Known rows, with every step that occurs:
U, X, J: [-40.8  -1.3   0.9 -20.8   1.5   1.9 -12.7 -11.7   3.1   4.1  11.5   2.9
   4.7  -2.2  -4.6   8.1  -1.8  -1.2   1.8  -2.8   6.3  -0.8]
S, J, A, U: [  0.8   6.5  -5.8   0.5 -13.8   1.3   2.0   5.7   6.2   4.7  11.6  -2.3
  -5.5   0.1  -3.2   5.1  -1.7   1.2   4.9  -0.9   1.0 -10.9]
U, X, J, S, N: [-19.7 -13.5   6.3  -9.9 -15.6   1.6  -4.5  -1.2  -0.3   2.7  20.6   0.8
   2.1   5.1  -2.4  12.9   0.7  -9.3   6.7   1.3   5.4  -7.5]
A, U, X: [-17.2   0.7   0.3   2.7  -8.3   2.8  -4.9   1.6   2.0   9.7   4.4  -0.2
   2.0  -3.7  -7.1   9.5 -10.1   3.6   5.9  -4.1   1.8  -2.1]
A, N, S, J: [ 14.1  -0.9  -3.5 -14.2 -22.4   0.0 -33.3  -2.5  -2.3  -7.7  13.5  -1.3
 -13.7   0.1   1.7   3.8   2.5 -11.6  13.4  -7.2   1.3  -4.8]
N, S, J: [  2.5  -2.4  -2.5 -17.7 -18.5   1.0 -15.0  -5.7   1.0  -5.2  -2.9  -1.0
 -12.8   0.3   2.2  -1.2   3.2  -9.1   9.9  -2.7   1.3  -5.4]
M, X, U: [  2.6  11.2   7.9 -13.3  -7.8   4.4 -18.1  -4.0  -7.2   3.0 -10.7   0.0
   8.2   0.3  -0.6  -8.4  -4.2   3.1   3.5   2.0  -5.1 -11.2]
N, S, U, X, J, A: [-43.2  -4.5  -1.2 -31.8 -18.9   4.3 -13.6   1.3   7.1  -7.2   9.3  -2.3
  -5.1  -2.2  -3.0   3.9   5.3   4.3   4.9   0.6   2.1 -10.0]
M, X: [ 7.8  4.5  2.6 -3.7 -2.1  2.3 -8.3 -1.6 -1.1  0.8 -9.8 -2.1  7.4  1.3
 -0.8 -3.7 -0.9 -2.3  0.6  2.3 -2.4 -4.1]
N, S, J, A: [ 12.1  -1.2  -0.4 -21.5 -24.7  -0.2  -9.2   5.4   3.4  -4.6   2.4  -2.2
 -14.2   2.0   4.2  -0.5   6.0  -6.8  10.1  -0.3   0.5  -9.1]
S, J, X: [ -5.9  10.7  -7.7 -11.6  -5.4   0.9  -6.3  -2.3   1.1  -1.8  -7.1  -3.4
  -2.6   4.6   0.5   3.5  -2.1 -11.2   5.3   2.2  -0.4  -3.4]
J, A, N, S, U, X: [  3.8  -3.2  -0.9 -31.5 -28.4   2.4 -23.8  15.8   0.6 -11.4   9.3  -5.2
  -7.7  -2.8  -0.9  10.4   0.2   1.9  11.7  -0.5  -0.4  -6.1]
J, S, U: [ -5.8  -7.8  -3.4  -1.2  -9.7   2.7   7.1   9.9   3.9 -10.9   1.9   0.4
  -3.9   1.2  -0.2   5.8   2.6   0.7  -3.6   7.3  -5.4  -8.7]
J, X, N: [-24.0   6.0  -8.1   0.4   6.4   0.6  -7.3  -6.5  -3.9   5.7  11.0  -3.1
   1.7   0.1  -2.7   2.3  -2.2  -2.7   0.3  -1.1  -2.9   0.2]
J, A, U: [-0.7  3.9  2.9 15.1 -8.2  0.7  5.6 10.8  5.4  6.6 13.2 -1.9 -0.1 -2.2
 -3.7  1.3 -1.5  7.8  2.5 -0.2 -3.2 -7.5]
M, X, N, S, J: [  0.1   0.2  -8.0 -17.9 -17.9   3.2 -28.8 -16.2  -1.8   0.0   0.4  -1.7
  -7.0  -1.7  -0.4  -2.3   2.2 -10.1   7.9  -4.5   0.7  -9.6]
M, X, J, S: [-15.3  -2.3   7.2  -0.4  -5.8   4.1 -14.0  -7.9   3.6  -1.5  12.1   4.6
   6.4   4.1  -1.7  -1.0   2.8  -7.1  -2.6   4.0  -2.5 -12.2]
U, X: [ -5.7  -2.3   0.8 -19.2  -6.3   0.8  -5.4   0.6  -0.1   3.5  -4.5   0.3
   2.0  -0.8  -1.7  10.8  -5.2  -1.4   5.6  -0.7   4.1   2.8]
N, S, J, A, U, X: [ -2.8  -0.8   0.4 -20.7 -32.6   2.6 -13.6   5.2   5.2   4.2   6.2  -1.8
 -11.4  -2.2  -3.0   9.8  -3.3  -3.0  16.4  -4.0   3.2 -11.3]
N, S, J, A, U: [  6.8   1.1  -2.2  -2.0 -27.7   1.6  -9.1   4.2   6.3   1.8  10.8  -2.3
 -13.0  -0.6  -1.4  -0.1   1.7  -1.3  12.1  -3.2  -1.3 -13.9]
A, U, X, N, S, J: [-31.1  -3.5  -8.7 -14.0 -23.5   3.3 -24.3 -11.9   1.6  10.1  14.6  -1.4
 -10.1  -5.2  -7.0  11.9  -7.1  -4.5  13.7 -10.8   5.0  -7.6]
N, S, U: [-12.9  -5.2  -6.1  -9.5 -15.7   2.3  -7.9   2.0   1.5 -11.0  -6.7  -3.4
  -8.3  -1.9  -0.5  -5.8   4.1   2.4   1.9  -0.4  -3.8  -6.5]
X, N, S: [-15.4  -7.0  -1.3  -1.2 -10.9   0.3 -17.0  -9.8  -2.5   2.4  13.1  -0.1
  -7.8  -4.6   0.1  -3.1   3.0  -3.1   4.7  -4.8  -0.4  -2.7]

Rows:
[ -3.4  -4.5  -4.3 -39.1 -26.7   0.6 -19.7  -3.0   0.5   3.3  11.1  -1.7
 -12.2  -1.5   1.2  12.4   1.3  -7.5  13.2  -4.6   6.7  -6.7]
U, X, N, S, J, A
[-19.3  -5.7  -7.8 -30.9 -21.5   1.2 -26.0 -13.6  -0.9   4.8   6.9  -0.3
 -11.0  -3.3  -1.3  11.6  -2.2  -9.5  13.3  -7.2   7.5  -2.9]
U, X, N, S, J
[-32.3  -9.9   4.3   9.9 -17.6   3.1  -5.0  -0.5   3.8   7.5  29.0  -0.4
   2.5   2.5  -9.0  11.6  -4.8  -4.7   8.1  -0.9   3.2 -12.5]
A, U, X, J, S, N
[-21.7  -3.3   7.7 -27.4 -20.8   0.5 -37.4  -0.4  -0.5  -2.2  32.7   1.0
  -5.8  -1.3  -1.9   9.1   2.2  -3.9  12.5  -5.2   4.1  -5.2]
U, X, J, A, N, S
[-26.8  -8.2   5.9   4.5  -3.0   1.3  -5.7  -5.7   4.2  -1.9  23.5   5.4
  -1.5   2.1  -0.8   4.1   6.0  -4.4  -2.6   1.7   0.2  -7.3]
X, J, S
[  6.4   6.5  -5.6 -15.4 -20.2   0.2 -34.6  -1.9  -4.1  -7.2   9.0  -3.9
 -12.5   2.6   0.5   3.0  -0.8 -16.9  15.8  -4.4  -3.1  -4.7]
A, N, S, J, X
[ -7.0  -5.9  -4.9 -22.0 -21.1   3.3 -30.2   4.4  -0.8 -10.7   6.9  -3.9
  -7.3  -3.4  -2.7  10.4  -3.2  -1.6  11.4  -4.2   0.2  -2.6]
A, N, S, U, X
[-14.6 -11.2   4.5   8.7 -10.8   1.1  -0.4  -1.7   1.7  -1.5  23.5   1.1
   0.1   6.2  -0.6   2.3   6.0  -8.9   0.9   2.4   0.9  -9.4]
X, J, S, N
[ -0.8   2.2   8.3 -12.5 -17.3   2.4 -39.7  -2.9  -0.5  -5.4  24.3  -0.9
  -1.2   0.1  -0.9  -5.3   6.5  -4.2   7.5  -2.8  -2.4 -11.8]
M, X, J, A, N, S
[-45.7  -7.0   4.5   8.4 -12.2   4.1 -12.2  -4.3   7.3   9.3  27.0   4.7
   2.1  -1.5  -9.1  13.8  -3.5  -0.9   2.9  -1.6   1.3 -10.3]
A, U, X, J, S
[-21.2  -2.8  -6.1 -16.9  -3.2   0.8 -10.5  -8.0  -1.8   8.4  11.4   0.2
   1.2  -3.7  -3.7  12.6  -5.9  -0.4   3.6  -4.4   5.1   2.6]
U, X, N
[  7.1  -1.8  -1.4 -10.8 -24.0   1.1 -20.6  15.4   1.2 -15.7  14.2  -5.2
 -10.7  -1.2  -0.1   0.1   5.2   4.1   7.3   0.0  -4.2  -9.6]
J, A, N, S, U
[-22.9   4.7   1.5  -4.4   5.5   3.7 -15.9 -13.7   2.7   0.9   4.5   1.6
   8.7   0.8  -3.4  -5.5   1.6  -3.1  -3.2   0.8   0.6  -7.1]
M, X, J
[-45.3  -4.6  -4.9 -24.8 -17.4   4.1 -38.2  -5.4   1.3 -10.1  21.3  -0.6
  -6.6  -3.9  -6.6   8.8   0.2  -1.2   7.8  -6.0   3.2  -5.7]
A, N, S, U, X, J
[-11.0   6.2   4.2 -10.2   1.2   2.9 -10.1  -4.9   4.2   0.9  10.5  -0.4
   8.3   2.7  -1.3  -5.3   5.0   0.8  -1.9   3.4   0.3 -10.8]
M, X, J, A
[-30.6  -7.8 -10.9  -5.5 -12.4   3.3 -13.1  -5.4  -0.4  -5.9   7.4  -3.7
  -7.7  -5.0  -1.9  -1.4   4.2   3.7   1.2  -3.0  -2.6  -6.8]
X, N, S, U
[-52.2   0.9  -1.1   2.2  -0.8   3.6 -11.7 -11.4   6.4  11.2  18.2   2.7
   4.3  -3.9 -10.5   8.2  -7.1   3.8   3.6  -6.5   4.5  -5.3]
A, U, X, J
[-23.3  -0.3  -5.4  -2.1  -8.6  -0.1 -18.7  -9.5  -4.5   4.3   7.9  -3.6
  -7.0  -0.7  -0.7  -3.5   0.2  -6.1   7.3  -2.2  -4.3  -2.3]
J, X, N, S
[-31.9  -2.2 -13.8 -20.6  -4.4   3.6  -7.2  -3.9   0.2  -0.1   6.0  -2.3
   1.0  -5.4  -6.2  13.1  -4.0   6.2  -0.9  -1.7   4.3  -0.8]
S, U, X, N
[-27.1 -11.7  -7.2 -15.7 -14.0   3.5  -4.2   2.2   2.3  -1.5  12.0   0.9
  -2.3  -2.7  -4.3  17.9  -2.5   0.8  -0.2   2.7   0.2  -6.7]
J, S, U, X, N
[ -3.1   2.6  -3.0  -0.6   1.4   2.5 -13.4 -11.8  -2.7   5.4   3.7  -1.5
   6.7  -2.3  -2.3  -1.1  -1.9  -1.5  -0.5  -1.2  -1.3  -4.3]
M, X, N
[ -4.2  13.6   1.3 -26.4 -28.7   1.6 -43.9  -2.6  -9.7  -4.4   6.7  -3.0
 -12.1   2.7   0.7  -2.5  -2.7 -10.5  18.9  -5.1  -5.5 -11.7]
A, N, S, J, X, U
[-11.8  -3.4  -9.3 -12.2 -14.4   1.4 -20.5 -14.3  -1.8   0.5  10.8  -0.8
 -13.4  -2.1   0.6   1.5   2.8  -7.7   8.2  -6.3   3.0  -5.9]
X, N, S, J
[-12.8  12.9   5.0 -10.8  -4.9   1.9 -10.3   0.6  -7.4   3.6  -4.6  -1.2
   1.6   2.1  -1.1  -6.0  -4.7   2.3   6.7   2.0  -6.8  -7.3]
J, X, U
[ -4.7   5.7  -4.0 -18.0 -21.0   2.5  -2.6   5.7   5.5   7.3   6.3  -2.2
  -3.5  -0.7  -4.4  15.5  -6.8   0.1  10.1  -1.6   4.8  -8.3]
S, J, A, U, X
[-19.1  -7.5  -2.9 -24.8 -20.5   3.7 -12.0   2.9   2.7  -7.5  -9.9  -3.1
  -6.2  -3.2  -1.9   5.2  -0.6   0.2   7.8  -0.2  -0.3  -3.8]
N, S, U, X
[-56.0  -7.2  -3.8 -26.0 -14.8   5.0 -18.7  -7.8   3.5  -7.4   4.9  -1.3
  -4.0  -2.8  -4.3   3.4   1.9   1.1   4.4  -2.1   3.1  -7.3]
N, S, U, X, J
[-32.8  -2.5  -2.4  -2.5  -7.1   7.0  -9.1  -3.8   6.7  -9.3   7.4   1.2
   4.6   1.9  -3.5  -0.1   4.8  -2.1  -6.3   7.9  -4.5 -15.3]
M, X, J, S, U
[-13.2  -1.7   6.8  -7.5 -12.9  -0.1 -30.3  -1.0   1.0  -5.5  33.8   0.8
  -8.6  -1.2  -0.1  -0.9   7.4  -2.2   7.6  -5.7   0.4  -7.4]
X, J, A, N, S
[-35.1   2.6  -4.7 -28.5 -10.4   3.4 -21.8   4.9   4.6  -7.2  28.0  -0.9
   1.3  -2.6  -5.6  15.2   0.3   5.3   2.3  -0.4   3.5  -6.7]
S, U, X, J, A, N
[-28.9  -2.9  -3.2 -13.7 -17.9   2.8 -26.9   2.1   4.2 -14.0  29.5  -2.2
  -7.4  -2.1  -2.1  -1.1   8.3   2.8   4.2  -1.5  -1.7 -11.5]
X, J, A, N, S, U
[ -5.3   8.9   4.8 -11.2  -2.6   2.2 -27.5  -1.8   2.8  -3.1  26.4   0.2
   7.2   0.8  -2.7  -0.5   3.3  -2.0   1.3   0.1  -0.6  -9.1]
M, X, J, A, N
